What can hang from each mark
Z165: Z294 Z577
Z292: Z486
Z629: Z486
Z294: Z95 Z165 Z175
Z486: Z165 Z292 Z629
Z175: Z294
Z577: Z95 Z165
Z95: Z294 Z305 Z486 Z577
Z305: Z165

Each row was made from one small tree. The marks that hang from a mark follow it in brackets, in the order of their numbers. Every link used is in the known rows. Write each row's tree.
Known rows
Z305{Z165{Z294{Z95{Z486{Z629}} Z175}}}: [ 2.06  3.37 -1.77  4.78  2.52  1.46 -2.74  2.47  2.61 -0.24  2.29  4.00
  3.13 -2.38 -0.20 -1.41 -3.60  3.57  0.89  2.63 -0.07  0.44 -0.77  0.38]
Z486{Z165{Z294 Z577} Z292 Z629}: [ 2.79  3.84  1.21  4.51 -1.95  2.80  2.20  5.95  0.93 -0.10  3.13  0.29
  2.91 -0.44  0.55 -0.79 -1.50 -0.43 -0.25  0.37 -1.10 -1.06 -1.50  1.92]
Z305{Z165{Z294{Z95{Z486}} Z577}}: [ 2.41  0.30 -3.63  3.64  1.31  2.56 -1.94  3.12  2.98  2.26  3.54  1.08
  2.64 -0.38  1.67 -0.86 -3.70  3.02  3.77  2.24  1.09 -0.06 -0.90 -0.56]
Z95{Z294{Z165 Z175} Z486{Z292} Z577}: [-1.62 -0.24  1.09  5.41  0.39 -0.89 -1.57 -3.80  2.34 -2.63  3.01  6.39
  1.01  2.20  0.61  2.12 -1.17  6.10  1.44 -0.99 -1.33  0.63  0.70  1.15]
Z577{Z165{Z294{Z95 Z175}}}: [-0.59  0.18 -3.96  1.12  2.11  0.53 -2.33 -0.21  3.55 -0.70  2.47  1.73
  2.61 -1.94 -2.20 -1.81 -0.86  1.06  0.78  1.67  1.93 -0.05 -2.53  0.83]
Z486{Z165{Z577{Z95{Z305}}} Z292 Z629}: [ 1.77  1.77  2.74  1.94 -3.79  1.19  5.07  3.83 -0.43 -0.19  2.91  0.41
  3.77 -1.08  2.81 -2.90  0.50  3.61  1.37 -0.78  0.64  0.53  1.83  0.67]
Z165{Z294{Z95{Z486{Z292} Z577}}}: [ 0.76  0.77  0.30  5.00  0.10  0.62 -1.89  0.47  1.86 -1.31  3.13  2.79
  1.23 -0.41  3.54  2.25 -1.91  2.68  3.90  1.04 -0.26  0.62  0.81 -1.83]
Z95{Z486 Z577}: [ 0.19 -0.62  1.32  2.62 -0.65 -0.29 -0.21 -0.75 -0.59 -0.10  2.70  0.41
 -1.25  1.29  1.36  1.13 -0.33  3.44  2.89  0.17 -1.29  2.04  2.19 -1.59]
Z292{Z486}: [ 0.84  2.11  1.76 -0.55  0.16 -0.33 -0.71  1.07  0.57 -2.50 -0.83  0.36
 -0.69  0.71 -0.26  1.08 -0.17  1.35 -1.48 -1.21  0.29  0.34  1.30  0.07]
Z165{Z294{Z175} Z577{Z95{Z486}}}: [-0.42  0.76 -1.66  3.95  0.21  0.98 -0.49  0.43  0.10  1.67  3.59  0.03
  2.59  0.82  1.24 -2.99 -0.78  2.53  2.28  1.01  0.83  1.03 -1.67  0.25]
Z486{Z292}: [ 0.25  0.79  1.03  1.32 -1.54 -0.23  0.71  1.77  0.63 -2.15 -1.15  1.00
  1.14 -0.38  1.72  0.75  0.31 -0.37 -0.50 -0.86 -0.86 -0.64  0.05  0.67]
Z486{Z165{Z294 Z577{Z95}} Z292 Z629}: [ 1.93  4.11  1.37  3.95 -2.24  2.75  2.63  6.18 -0.05 -0.98  3.69 -1.18
  3.93 -1.29  1.91 -3.31 -1.30  0.73  1.00  0.09 -0.53 -0.15 -0.60  0.62]
Z294{Z95{Z305}}: [ 0.35 -1.78 -0.80 -0.99  0.71 -0.30  0.18 -2.80  1.39  1.72  0.90  2.86
  1.21 -1.18  1.44  0.53 -0.45  2.57  1.75  0.99  3.05  0.11  0.85 -0.85]
Z95{Z294 Z305{Z165} Z486 Z577}: [ 0.70 -1.90  0.53  2.82  0.78 -0.18 -1.74 -2.27  1.48  0.54  5.77  2.62
  0.84 -0.63  0.36  0.40 -2.77  6.25  4.35 -0.78 -0.11  3.10  4.11 -0.83]
Z294{Z95{Z486} Z175}: [-0.39 -0.11 -1.83  1.45  1.13 -0.07 -1.36 -2.24  1.42  0.09  0.59  4.15
  1.18  0.36  0.74  1.00  0.00  3.58  0.61  2.57  0.47  0.53  0.08 -1.09]
Z95{Z294{Z165 Z175} Z486{Z629} Z577}: [-0.39  1.70  2.35  5.84  1.52 -0.46 -1.39 -3.71  1.32 -0.63  3.82  6.34
  0.22  2.09 -1.26  0.61 -2.18  6.97  0.92 -0.31 -1.27  1.80  0.78  1.36]
Z305{Z165{Z294 Z577}}: [ 2.11  0.20 -2.97  2.96  1.06  2.11 -1.18  4.03  1.80  1.71  3.31 -1.23
  2.23 -0.38 -0.24 -1.94 -3.23  0.26  1.64  0.22  1.27 -0.45 -1.87  1.38]
Z629{Z486{Z165{Z294{Z95} Z577} Z292}}: [ 2.27  2.17 -0.44  2.23  0.12  2.17  1.62  3.42  3.31 -1.09  2.73  2.69
  2.83 -1.15  2.03  1.89 -2.35 -0.56  0.47 -0.01  1.97 -2.06 -0.69 -0.74]
Z486{Z165 Z292 Z629}: [ 1.40  3.54  2.85  1.73 -2.38  1.31  2.66  4.49 -0.03 -2.79  0.64  1.11
  1.66 -1.21  0.60  0.00  0.07  0.37 -1.30 -0.03 -2.42 -0.62  1.09  0.64]
Z294{Z165 Z175}: [-1.61 -1.02 -1.25  1.16  1.76 -0.40 -0.07 -2.21  1.32 -0.46  0.00  3.27
  0.52  1.21 -1.22 -0.24 -0.34  2.67 -0.86 -0.06  1.07 -1.62 -1.90  2.12]
Z577{Z95}: [-0.94  0.27  0.11 -0.54 -0.46 -0.11  0.44  0.19 -1.00 -0.71  0.37 -1.46
  1.02 -0.75  1.14 -2.40  0.41  1.09  1.24 -0.27  0.40  0.78  0.74 -1.29]
Z305{Z165{Z294{Z175} Z577{Z95{Z486}}}}: [ 0.59  0.66 -3.16  4.31  0.93  1.29 -1.22  2.99  1.03  0.79  4.37 -0.32
  3.60 -0.49  0.84 -4.12 -2.22  3.68  2.86  0.90  0.85  0.98 -0.90  0.17]
Z305{Z165{Z577{Z95}}}: [ 1.30 -0.20 -2.20  1.03 -0.69  1.11  0.65  3.64  0.35  0.57  2.22 -2.08
  2.66 -0.35  1.26 -3.81 -1.28  2.94  2.03 -0.42  1.31  1.01  0.59 -0.41]
Z175{Z294{Z95{Z305 Z486 Z577{Z165}}}}: [-2.35 -2.50  0.15 -0.72 -0.02  0.17  0.53 -1.58  2.31  0.62  3.37  3.60
  0.93 -1.44  0.24  0.98 -0.34  6.08  4.79  0.64  1.13  2.67  2.28 -1.02]
Z165{Z294{Z95{Z305 Z486} Z175} Z577}: [ 0.94 -1.29 -2.59  3.67  1.36  0.73 -0.77 -2.71  2.68  4.03  4.10  4.30
  2.92  0.33  1.59  0.02 -1.57  4.18  2.74  2.39  3.58  0.11 -1.55  0.59]

Which tree is each row?
[-0.30  0.69 -2.51  2.83  2.43  0.87 -2.74 -1.75  1.92  0.86  2.10  3.61
  1.81 -0.65  0.48  0.32 -1.39  2.01  1.36  2.98  0.73 -0.16 -1.44 -0.56] | Z165{Z294{Z95{Z486} Z175}}
[ 1.10  3.06 -0.79  3.36  0.16  2.62  1.31  2.94 -0.21  0.95  5.31 -0.32
  3.47 -0.55 -0.95 -4.33 -0.89  2.01 -0.03  1.30  1.11  0.46 -1.56  0.75] | Z486{Z165{Z294{Z175} Z577{Z95}} Z629}
[ 0.95  2.18  2.98  5.76 -0.90 -0.03  0.88  0.68  1.93 -2.38  0.80  5.63
  0.70  0.99  3.51  1.92 -2.05  6.45  2.81  0.03 -1.14  0.05  1.34 -0.36] | Z294{Z95{Z486{Z292 Z629} Z577} Z165}
[-1.23 -1.09 -1.90  1.75  0.37  0.25  1.27 -1.13  0.62  0.90  1.53  1.67
  2.07  2.12  0.46 -2.90 -0.12  4.59  0.72 -0.52  2.57 -0.69 -2.02  1.47] | Z294{Z165{Z577{Z95}} Z175}
[-0.50 -0.70 -0.28  1.22 -0.12 -0.41 -1.66 -1.54  1.99 -1.36  4.52  0.41
  0.25  0.10 -2.56 -0.62 -0.76  2.91  2.06 -1.30 -0.42  3.02  1.41 -0.05] | Z95{Z294 Z577{Z165}}
[ 0.46  2.03  2.34 -0.08 -1.28  0.12  3.04  3.10  1.23 -4.17  0.12  1.57
  0.66 -1.35  1.10  1.95 -0.12 -0.96 -1.41 -1.77 -0.88 -1.56  1.83 -0.60] | Z629{Z486{Z165 Z292}}
[-1.56  1.02  1.02  1.05 -0.28 -0.12 -1.35 -1.84 -0.34 -0.53  2.00  0.90
  1.13 -0.25  1.11 -1.69 -0.54  2.92  2.66  0.05 -1.56  2.43  2.09 -1.69] | Z577{Z95{Z294 Z486}}
[-2.29  0.38 -0.15 -0.87  1.26  1.35 -0.69 -0.70  1.08  0.99 -0.62  4.37
  0.85 -0.76  0.91  2.13 -0.63  2.43  1.50  2.31 -0.38  0.63  0.29 -1.19] | Z175{Z294{Z95{Z486}}}
[ 1.48  2.58  3.27  3.43 -2.72 -0.63  2.47  4.68  0.20 -2.90  0.41  1.36
  3.71 -3.03  4.03 -3.22 -1.48  5.07  2.82 -1.23 -1.55  1.45  3.46  0.27] | Z577{Z95{Z305{Z165} Z486{Z292 Z629}}}
[ 0.93 -0.22 -4.59  1.81  1.97  3.16 -0.77  0.04  2.21  2.51  5.49  2.14
  2.96  0.36 -1.07 -0.31 -1.02  1.66  0.37  3.36  2.94 -1.08 -2.41 -0.08] | Z486{Z165{Z294{Z95 Z175} Z577}}
[-0.17 -2.85  0.29  0.36 -1.22 -1.20  1.31 -0.96  1.27 -0.39  4.03 -0.59
 -0.03 -0.64 -0.69 -1.26  0.40  3.92  3.36 -1.74  1.43  2.03  2.10  0.14] | Z95{Z305 Z577{Z165}}
[-1.02 -2.14 -2.19  2.13  2.77 -0.02 -1.36 -4.27  2.17 -0.27  2.65  5.15
  0.45  1.69 -0.20  1.29 -0.94  5.89  1.44  0.94  2.97 -0.32 -0.44 -0.36] | Z294{Z95{Z577} Z165 Z175}
[-0.15 -2.64 -0.77  2.41  1.04 -0.96 -0.57 -4.90  1.17  1.31  4.21  4.97
  0.80  0.41  1.60  1.50  0.00  6.79  3.17  1.54  2.50  2.03  2.36 -1.72] | Z294{Z95{Z305 Z486 Z577} Z175}
[ 0.69  2.88  1.80  1.35  0.06  1.12  1.59  3.69  1.70 -3.63  1.60  0.93
  1.29 -2.37  0.71  1.51 -1.72 -2.57 -0.57 -1.48 -0.53 -2.13  0.27 -0.14] | Z629{Z486{Z165{Z294} Z292}}
[ 3.82  0.90 -0.13  3.39 -0.75  0.87  1.38  2.49  2.30  2.67  2.48  3.41
  2.91 -0.67  2.49 -1.23 -2.84  6.55  3.08  1.39  1.44  1.11  1.56  0.26] | Z294{Z95{Z305{Z165{Z577}} Z486{Z629}}}
[ 0.03  1.40 -1.00  2.82 -1.24  0.60 -0.98  3.14  3.54 -2.59  1.17  1.24
  2.45 -2.04  1.65 -0.38 -1.27  1.21  2.93  0.90 -1.29 -0.22 -0.89  0.01] | Z577{Z165{Z294{Z95{Z486{Z292}}}}}
[ 1.73  2.41  1.00  2.54 -0.85  1.75  2.55  4.43  1.99 -1.55  2.71  0.81
  1.96 -0.74  1.21  1.18 -1.81 -1.75 -0.22 -1.48  0.40 -2.03 -0.71  0.62] | Z629{Z486{Z165{Z294 Z577} Z292}}
[ 2.21  5.59  2.72  1.22  0.52  2.24 -0.05  4.35  0.41 -2.31  2.52 -0.18
  0.44 -1.10 -1.70 -0.35 -1.84  0.56 -1.62 -0.08 -0.84 -0.27  0.78  0.56] | Z292{Z486{Z165{Z294} Z629}}
[ 2.10  4.99  3.50 -0.22 -0.72  1.24  1.31  3.85 -0.16 -3.03  0.97  0.42
 -0.11 -0.11 -1.38  0.17 -0.35  2.17 -2.35 -0.45 -1.08  0.44  2.32  0.11] | Z292{Z486{Z165 Z629}}
[-0.72 -2.56 -0.01  0.54 -0.65 -0.11  3.14 -1.57  0.61  2.32  2.02  0.81
  1.91  1.22  2.27 -2.95 -0.49  5.05  3.44 -1.53  3.43 -0.67 -0.27  1.25] | Z294{Z165{Z577{Z95{Z305}}}}
[ 1.60  0.64 -1.11  5.30  0.82  1.15 -2.61  3.08  2.70 -2.15  3.89  2.17
  2.08 -1.60  3.15  1.00 -3.56  3.72  4.51  0.94 -0.32  0.76  1.43 -1.74] | Z305{Z165{Z294{Z95{Z486{Z292} Z577}}}}
[-0.78 -2.55 -1.30  2.27  1.64 -0.22  0.00 -5.49  2.96  3.02  3.37  5.80
  2.37  2.18 -1.26 -0.17 -1.26  5.19  0.42 -0.93  3.45 -0.59 -1.77  3.40] | Z95{Z294{Z165{Z577} Z175} Z305}
[ 1.46  2.40  4.67  3.56 -3.07 -1.01  2.77  1.76  0.33 -1.11 -0.53  3.16
  1.72 -1.23  3.22  0.36 -0.36  2.81  1.10 -0.85 -1.80  0.45  1.90  1.34] | Z95{Z305 Z486{Z292 Z629}}
[ 1.08  2.89  2.52  1.61 -1.63  1.69  2.19  2.74 -0.81 -0.52  1.94  0.45
  0.11 -0.30 -0.01 -0.42 -0.29  2.41  0.62  1.56 -3.05  0.53  1.91 -0.57] | Z95{Z486{Z165 Z629}}
[-0.05 -1.14 -0.99  1.55 -0.84 -0.20 -0.48 -0.12  1.98 -1.20  3.40  0.72
 -0.08  0.07  0.58  0.05 -0.28  5.32  4.29  1.05 -0.38  2.40  2.06 -2.34] | Z294{Z95{Z486 Z577{Z165}}}
[-0.84  0.26 -2.69  1.56  1.02  0.03 -1.50  0.90  2.21 -1.10  2.48 -0.38
  1.76 -1.49 -3.15 -2.39 -0.44 -0.12 -0.02  0.09  0.52 -0.07 -2.57  1.97] | Z577{Z165{Z294{Z175}}}
[ 2.57  3.20  3.37 -0.10 -2.22  1.16  3.70  3.28 -0.51 -0.41  3.35 -0.25
  2.14 -0.03  0.89 -2.77 -0.04  5.40  0.24 -1.17  1.88  1.44  3.06  0.04] | Z292{Z486{Z165{Z577{Z95{Z305}}} Z629}}
